What can hang from each mark:
z532: z327
z15: z174
z174: z15 z299 z309
z876: z174 z327
z588: z327
z309: z174
z327: z136 z532 z588 z876
z136: z327
z299: z174

Each row was made from one small tree. Brackets hold a mark, then the marks that hang from it, in the order of their numbers. Every link used is in the known rows. Write each row's tree.
In the rows, zero is written as 128.
Known rows:
{z327 z136}: [139 118 122  97 132 178 119 121 126 117 125 167 139 132 150 111 127 100
 131 153  82]
{z876 z327}: [190 106 123  47 141 170  95 115  89 113 110 131 122 126 110 111 157 145
 136 138 132]
{z327 z136 z532 z588 {z876 {z174 z299}}}: [102 156 115 215 152 170 136  95 165 109 149 184 137 163 147 180 122 110
  75 150 127]
{z136 {z327 {z876 z174}}}: [148 135  77 137 146 188  98 129 133 123 102 174 137 154 103 157 126 150
 135 151 139]
{z136 {z327 z532 z588 {z876 {z174 z15 z309}}}}: [ 96 105 103 137 148 170 111 148 135 111  96 118 146 164  84 157 123 187
 142 147 192]
{z876 {z174 z15 z299 z309} {z327 z588}}: [206  58 126  69 140 164  72 116 102  88 113 135 155 171  59 157 140 173
 123 134 145]
{z309 z174}: [173 120 135  56 145 156 110 105 105 115 111 128 124 170 141 127 146  96
 127 144 118]
{z136 {z327 z532 z588}}: [127 136 122  65 155 168 105 135 108 112  68 114 122 137 128 137 145 146
 150 147 193]
{z532 {z327 z588}}: [145 102 118  74 140 146  95 134 116 100  68 129 122 150 113 116 167 106
 125 156 181]
{z532 {z327 z136 z588 {z876 {z174 z309}}}}: [100  95  88 202 135 154 123 124 147 103 122 167 154 167  88 155 153 102
  76 159 124]
{z299 {z174 z15}}: [132  58 128  42 132 175  82 137 116 117 112 163 138 169 115  93 113 108
 153 114 125]
{z15 z174}: [168  93 112  82 132 175 115 128 106 118 125 146 112 173 144 133 119 121
 135 154 162]
{z876 z174 {z327 z136 z588}}: [187 104  95 135 157 165 107  92 102  98 122 194 147 144  78 147 142 162
  82 142 129]
{z532 {z327 z136}}: [111 100 108  99 139 164 110 128 138 120 112 155 146 127 129 115 162  74
 116 154 100]
{z876 {z174 z299} {z327 z136 z532 z588}}: [158 120 117 140 169 166 115  82 127 102 145 171 143 143 103 182 151 141
  76 136 126]
{z588 {z327 z136 z532 z876}}: [ 86 154 121 177 137 183 145 106 163 114 148 130 136  95 132 135 152 115
  86 129 124]
{z876 {z174 z299 z309} {z327 z136 z532 z588}}: [152  96 123 132 159 165 116  94 120  96 155 142 151 151  92 189 154 137
  85 139 102]
{z136 {z327 z876}}: [133 148 102 109 127 190  99 129 121 131  82 138 135 134 131 120 136 126
 142 142 147]
{z174 z299}: [178 119 139  55 129 178  93 124 125 110 112 140 124 151 153 135 134  93
 149 149 103]
{z15 {z174 z299 z309}}: [177  74 131  73 116 183 106 125 111 112 138 118 129 186 141 163 125  91
 134 149 121]
{z327 z136 z532 z588 {z876 {z174 z15 z309}}}: [ 74 103 114 193 142 162 141 131 154 106 147 150 151 164 111 145 111 156
 107 153 139]
{z876 {z174 z15} {z327 z136 z588}}: [172  82 101 122 153 165  95 101 109 100 117 190 162 144  66 124 130 184
  95 136 148]

Which tree is each row?
[ 86  73  93 191 131 154 115 134 152 106 115 162 169 165  75 133 139 125
  90 153 142] | {z532 {z327 z136 z588 {z876 {z174 z15 z309}}}}
[136  89 111 180 118 194 104 110 173  98 160 157 183 134  74 166 130 126
  86 125  79] | {z588 {z327 z136 {z876 {z174 z15 z299 z309}}}}
[155 141  82 156 146 177  97 121 122 110  78 175 136 165  94 156 127 160
 117 150 183] | {z136 {z327 z588 {z876 z174}}}
[112 102 100 203 130 161 111 110 158 103 127 168 164 174  98 177 154  76
  67 152 106] | {z532 {z327 z136 z588 {z876 {z174 z299 z309}}}}
[ 92 125  92 128 159 182 110 142 151 130 113 147 138 146 107 150 121 177
 151 145 173] | {z136 {z327 z532 {z876 {z174 z15}}}}
[104 122  93 133 153 181 121 145 141 123 128 123 131 153 108 178 136 150
 146 154 131] | {z136 {z327 z532 {z876 {z174 z309}}}}
[192  71 103  60 155 168  83 124 108 108 124 162 138 145  71 127 136 192
 141 141 142] | {z876 {z174 z15} z327}
[158 122 136  71 157 153 117 112  92 103 100 107 108 129 117 123 162 161
 119 139 188] | {z876 {z327 z532 z588}}
[118 145 109 172 158 155 137 124 144 103 127 157 104 169 131 159 126 155
 112 161 182] | {z327 z532 z588 {z876 z174}}
[130  34 135  34 121 175  83 149 111 112 122 135 146 175 102 102 115 105
 162 118 101] | {z299 {z174 z15 z309}}
[122 133 110 151 147 178 108 125 140 108 107 123 141 171 107 199 137 138
 120 146 157] | {z136 {z327 z532 z588 {z876 {z174 z299 z309}}}}
[115 128  94 213 141 162 110  98 164 109 119 196 155 165 110 170 151  78
  57 150 131] | {z532 {z327 z136 z588 {z876 {z174 z299}}}}
[119  93 114 170 119 187 110 120 163 115 161 172 172 166 115 155 107 112
 111 145  64] | {z327 z136 {z876 {z174 z15 z299 z309}}}
[ 97 129 122 205 141 170 140 109 160 103 159 155 145 170 134 188 125 109
  84 153 104] | {z327 z136 z532 z588 {z876 {z174 z299 z309}}}
[124  75 112 147 128 154  89 135 152  98 103 136 155 184  80 157 147 114
 106 150 162] | {z532 {z327 z588 {z876 {z174 z15 z299 z309}}}}
[ 89 134 107 185 127 158 122 112 141 116  91 159 145 140 127 111 157  83
  74 148 155] | {z532 {z327 z136 z588 z876}}
[ 89 134 122 202 147 170 128 105 171 112 142 178 152 162 133 159 109 132
  89 143 145] | {z327 z136 z532 z588 {z876 {z174 z15 z299}}}
[171 117 121 109 138 167 106  92  90 106 101 159 146 125 104 107 149 139
  89 134 136] | {z876 {z327 z136 z588}}
[ 99 141  95 205 157 181 145 106 177 106 171 168 138 114 105 173 142 138
  79 138 115] | {z588 {z327 z136 z532 {z876 z174}}}
[ 91 159 113 113 144 184 119 134 134 136  97 114 121 127 147 133 141 132
 144 143 161] | {z136 {z327 z532 z876}}
[ 98 165 116 133 144 173 118 126 124 122  72 114 122 138 136 133 140 143
 127 141 205] | {z136 {z327 z532 z588 z876}}
[159  72 152  32 113 177  85 145 125 106 114 109 148 158 129 121 124 112
 169 146  98] | {z174 z15 z299 z309}
[ 86 119 101 191 152 182 135 115 182 109 162 163 153 113  92 150 131 159
  91 131 132] | {z588 {z327 z136 z532 {z876 {z174 z15}}}}
[104 124  81 211 147 155 122 111 153 109 114 196 148 159 100 147 149 105
  69 156 147] | {z532 {z327 z136 z588 {z876 z174}}}
[129 136 101 162 159 173 132 119 165  99 152 141 115 125  99 174 149 157
 104 143 154] | {z588 {z327 z532 {z876 z174}}}
[169 103 154  41 135 163  86 100 122 116 109 125 149 176 139 128 136  92
 130 129 118] | {z309 {z174 z15 z299}}
[ 81 130 103 167 127 168 122 117 152 130 118 158 145 130 137 112 158  71
  93 149 112] | {z532 {z327 z136 z876}}
[142 121 112 201 123 176 120 106 146  98 140 178 157 179 119 173 118 103
  81 150  90] | {z327 z136 z588 {z876 {z174 z299 z309}}}
